Known rows, with every step that occurs
vapab burevim mapu: [ -2.5  31.2  56.6  -0.6   2.3   4.3   8.5  27.7 -14.0 -15.8   3.8  -1.3
   3.3  12.6  39.1  49.1  -9.2 -27.4   6.5  -9.7   5.2]
lamom sadefo kebob mapu: [-56.4 -29.3  -7.5  16.0  30.1  25.7  35.4 -34.3 -12.9 -21.6 -18.7   0.2
  -1.9  19.2   1.3  28.7  -1.8 -21.0  -1.0  -5.4  17.0]
lamom mapu burevim vapab: [ -0.3   1.9  -3.1  12.2   7.1  43.5  31.2  47.3 -58.3 -15.4  16.7   6.3
   3.6 -23.7  34.6  20.7  14.5 -32.5  -4.6  15.1 -11.7]
sadefo lamom mapu: [  0.7 -17.1   7.4   6.7  -8.3  16.1  32.2  17.5 -31.3   3.7 -10.9  15.7
  -1.1  -8.7  12.7   6.7 -13.9 -18.0   4.2 -24.4  -1.8]
pebi vapab burevim mapu lamom sadefo: [ -1.8 -22.8  16.4   5.6  11.3  10.8  28.4  25.1 -35.7 -32.9  44.0 -10.7
   9.7  -8.8  20.0  37.1 -10.0  25.3 -11.5  23.4  -5.6]
lamom sadefo kebob mapu pebi vapab: [-30.3 -56.2   0.4  10.8   6.1  28.6  32.4 -33.5 -35.8 -71.8  28.3  -5.9
   2.3 -28.4 -13.6  -5.7 -13.1   8.4 -24.0   5.4  -3.9]
vapab burevim: [-19.4  27.1  14.1   0.8   8.1  28.0   9.4   7.5 -22.6 -34.0   7.8 -18.1
   0.5  -0.1  25.9  27.4 -11.0 -14.6   1.3  -6.4   8.0]
burevim sadefo lamom mapu pebi: [  8.3 -27.7   1.3   2.2 -22.5  26.2  -4.3  15.4 -29.9 -13.6  -5.1  -6.5
  -6.0 -13.7   5.7 -39.6 -34.9  -6.9 -11.2  -8.5  -2.1]
mapu burevim: [  0.5   8.9  -2.3  15.5  15.2  55.1  -8.7  25.3 -44.8  -1.5   4.9 -18.3
   2.7 -16.6  24.3  -5.6   4.1 -15.4  -3.8  20.8  -6.4]
sadefo kebob mapu pebi vapab burevim: [-30.3  -3.9  19.2   9.4   9.4  35.7  22.4 -14.9 -35.9 -78.4  24.2 -17.7
   1.1 -20.9   7.2   9.1 -20.7  -5.6 -23.2  -6.7   4.1]
burevim sadefo: [  9.2   2.5  12.2 -15.6  -8.6  22.1  13.3 -15.4   9.3 -19.9   1.1 -10.3
   0.0   9.8  13.7 -14.2  -6.3   8.4  13.0  -3.5  -1.8]
sadefo lamom mapu pebi vapab: [  9.4 -45.8  12.6   3.3 -20.3  25.3  29.4  -0.1 -46.1 -54.3  33.9   4.1
   3.5 -46.6  -5.4 -22.6 -20.6   8.7 -20.2  -7.0 -16.6]
pebi vapab burevim sadefo kebob mapu: [-36.4  -3.6  27.0   1.8  17.0  29.3  42.0 -45.6  -5.0 -56.3  -4.2  -3.8
  -0.4  13.2   6.5  11.1  -9.8  -8.6  -4.4 -20.6   7.9]
mapu lamom: [ -0.9  -3.0  -2.5  14.9  -7.6  25.3  -1.7  31.0 -15.9  -3.0  34.8 -20.4
  10.0  -9.3  -3.9  -7.9 -11.2  -0.9  -4.0  26.6  -6.1]
mapu pebi: [-10.0 -18.0  -3.8   7.4 -12.2  29.8 -21.3  11.5 -23.4 -23.5  11.0 -21.5
  -0.7 -17.9  -3.6 -26.2 -20.5 -16.7 -11.2  13.2   1.1]
mapu lamom sadefo kebob: [-25.0 -13.2 -35.9  20.7  33.5  22.6  26.8  24.8   2.0 -10.5  17.2 -13.4
   8.1  -4.8  -2.3  15.3   0.6   3.8 -11.5  27.1  12.1]
vapab burevim sadefo kebob mapu pebi: [-36.4  -8.2   9.9   9.0   5.2  37.3  -9.2 -18.6 -15.7 -43.9 -11.5 -24.3
  -6.3   8.0   2.7 -21.8 -31.4 -23.0 -16.1  -3.1  13.7]
pebi mapu: [  4.3 -26.1   5.9 -12.2 -35.9  18.8  16.9   8.3 -25.9 -32.8   6.2  -4.0
   3.4  -6.6  10.8  38.6  -0.3  13.3  -6.4  -8.0  -8.2]
lamom mapu pebi vapab burevim sadefo kebob: [  0.1   7.3 -10.5  -4.7   6.4  24.3  29.8   0.4   5.6 -62.7  10.1  -9.9
   2.2 -20.7   5.6  -7.5 -10.5  11.0 -18.9 -11.5  11.6]
kebob sadefo lamom mapu burevim vapab: [  7.2  -7.2  34.3  15.3  19.4  57.2  30.1  37.6 -49.2  13.5   4.1   9.7
   3.5  -9.8  44.7  -0.2   1.9 -25.9  -3.5  12.6 -10.4]

Rows
[-21.8   5.6  -7.8  19.5  36.6  13.9  23.9  38.7  -2.4 -13.6  15.4 -12.1
   8.4   3.8  16.0  37.4  -4.0  -1.2 -12.7  21.1  15.3]
vapab burevim mapu lamom sadefo kebob
[-17.9  -7.8 -13.5  20.1  31.5  10.5  24.8  36.4   4.7  -4.7  15.9  -6.4
   9.8   2.1   6.2  28.9   0.7  -1.9  -9.6  25.4  11.5]
burevim mapu lamom sadefo kebob
[ -0.6  -1.2  20.8  -1.6   5.0  51.2   0.2 -22.1 -26.9 -14.8 -11.9 -16.6
  -4.1  13.1  25.1 -24.9  -7.4  -5.2   4.7   2.3  -4.6]
kebob mapu burevim sadefo
[ -2.0  -7.8   5.1  -3.9 -13.4  27.4  20.3   1.5 -45.5 -77.3  33.1 -12.6
   1.8 -40.7  10.6   8.4 -18.5   9.3 -22.3 -12.7   0.0]
lamom mapu pebi vapab burevim
[-15.6  -3.9  -0.1  17.2  34.3  14.1  40.5  30.2  -8.6 -36.6  32.4  -7.8
  11.3 -10.6  11.8  37.4  -1.4  13.3 -18.1  19.7   6.4]
pebi vapab burevim mapu lamom sadefo kebob
[  4.8 -14.5   8.1   1.0 -18.1  28.9  -5.4  19.2 -37.7 -23.5  -4.8 -12.7
  -7.5 -12.4  15.2 -31.2 -39.1  -7.9 -13.4 -12.4   1.3]
vapab burevim sadefo lamom mapu pebi
[  1.1  22.5  -9.3   8.9  28.9  42.7  11.3  13.8   8.2 -11.4  -5.3 -15.1
   3.3  -1.5  15.6 -14.6   4.7  -5.9  -3.5  12.5   6.8]
mapu burevim sadefo kebob
[-34.5   5.2  18.1  26.7  31.3  53.0  32.0  26.2 -49.6 -16.2   6.1   0.1
   3.0  -1.1  30.3  19.2  10.0 -52.4  -5.0  22.1  -8.5]
sadefo kebob mapu burevim vapab
[  8.4 -37.0  15.8   7.2 -12.6  37.1 -10.7   5.3 -23.7   4.0 -10.0  -4.2
  -2.8 -14.4   5.5 -39.9 -33.0  -5.0 -14.4  -9.1   7.3]
kebob sadefo lamom mapu pebi
[ 11.1 -43.6  -6.6  -2.7 -27.4  20.3  26.2  -7.2 -38.1 -68.5  38.9   0.9
   4.6 -53.9 -12.6 -14.7  -9.4  16.3 -22.7  -6.4  -9.2]
lamom mapu pebi vapab
[ 12.9 -24.9  29.3   1.6  -1.2  30.7  26.2  -4.0  -8.1  22.3 -19.2  15.7
   0.6   0.2  17.4 -10.2 -15.7  -0.6   3.6 -27.6   9.2]
kebob sadefo lamom mapu
[ -8.5   9.1  23.2  -3.0   3.8  27.3  34.0  -7.5 -32.9 -68.0  34.4 -11.6
   5.5 -23.4  18.9  26.2  -6.0   7.8  -7.2  -8.3  -3.8]
pebi vapab burevim
[ -4.6 -48.9 -24.4   1.6 -11.7  19.4  17.9  22.2 -36.3 -22.0  29.2 -15.7
   6.7  -6.1   6.6  31.4  -6.7  37.4 -13.7  25.7  -5.1]
pebi mapu lamom sadefo
[  4.6  23.9  40.0  12.6  -4.6  11.6  -5.3  52.4 -18.4  -5.8  33.4 -16.9
  10.5   4.8  22.3  23.5 -18.6 -11.1  -4.8  17.9  -2.8]
vapab burevim mapu lamom
[-13.2 -38.4  19.2   2.0  -5.9  31.6  26.3 -38.0 -19.3 -72.3  26.0  -7.8
   2.3 -22.5 -13.0 -26.4 -16.8   7.5 -19.6  -2.0  -8.7]
burevim sadefo kebob mapu pebi vapab
[ 10.3   5.6  33.9  13.7  -9.9   7.4  -2.9  48.2 -10.1   7.6  32.1  -9.1
  12.1   1.3  10.4  11.5 -11.7 -10.6  -1.0  22.7  -8.0]
burevim mapu lamom
[ 15.7 -11.3  23.5  -8.1 -11.1  20.5  47.4   0.4 -31.3 -32.7   4.4  11.3
  -1.7 -12.9  22.4  -1.3 -19.8  10.6  -0.5 -31.8  -7.9]
pebi vapab burevim sadefo lamom mapu
[-12.9 -13.1  68.2   4.6   4.3  39.3  20.5 -18.0 -39.1 -34.6   2.8 -12.4
  -5.3  13.6  25.9 -28.2 -44.4  -4.3  -2.0 -10.9 -15.4]
kebob mapu pebi vapab burevim sadefo lamom
[  1.1  -3.1  49.0   2.5   5.5  29.1  20.8   3.4 -10.9  10.1  -7.4  -3.6
  -2.3  22.1  25.1 -23.4 -25.9  -9.2  15.5  -3.7 -14.4]
burevim sadefo lamom
[ -6.2  13.3   4.4  -0.2  16.0  29.2  22.5  -1.1   8.3 -59.6  14.8 -18.4
   3.2 -11.7   7.1 -12.8 -12.4   8.1 -15.6   0.1   8.0]
mapu pebi vapab burevim sadefo kebob
[ -4.8 -25.6   3.1  10.0   8.0   7.4  13.0  30.1 -22.6   0.2  26.9  -8.8
   7.6   3.2  14.8  28.6  -7.5  12.2  -2.9  28.2  -0.7]
burevim mapu lamom sadefo
[-25.6 -16.8  10.9  18.1  -7.6  29.8   2.9  -0.2 -26.8  -8.2  19.8 -16.1
   5.6   7.6  -5.3  -4.9 -18.0 -14.4  -4.0  13.9  -3.7]
kebob mapu lamom
[-40.3 -11.0   5.5  25.0  40.1  51.0  39.5  21.0 -56.9 -18.3   6.3  -0.2
   1.5   1.4  33.0  27.5  10.4 -41.1  -6.3  28.6  -6.1]
lamom sadefo kebob mapu burevim vapab
[ 13.7 -28.6  40.0   1.1 -17.7  13.1  14.7   3.3 -29.6 -56.8  42.9  -1.2
   7.6 -34.8   0.6  -3.2 -11.9   2.2 -16.0   6.0 -15.9]
burevim mapu pebi vapab
[-31.7 -13.3 -33.7  13.2  37.4  20.9  34.5   6.5   3.8 -17.1  -1.1  -4.8
   3.8  -2.2   3.3  27.1   7.9  -4.5  -4.3  11.0  17.0]
lamom sadefo kebob
[ -0.6  -5.9  17.3   7.4  -3.6  47.9  24.4  50.4 -62.4 -24.9  22.1  -2.8
   5.6 -13.4  39.1  32.7  11.4 -20.0  -9.1  25.9 -22.7]
pebi mapu burevim vapab
[ -8.6 -12.0   9.3   9.7  12.7  12.2  11.9  33.5 -28.5  -9.9  27.4 -15.0
   6.1   5.4  24.9  37.1 -13.2  11.3  -5.6  24.7   3.2]
vapab burevim mapu lamom sadefo
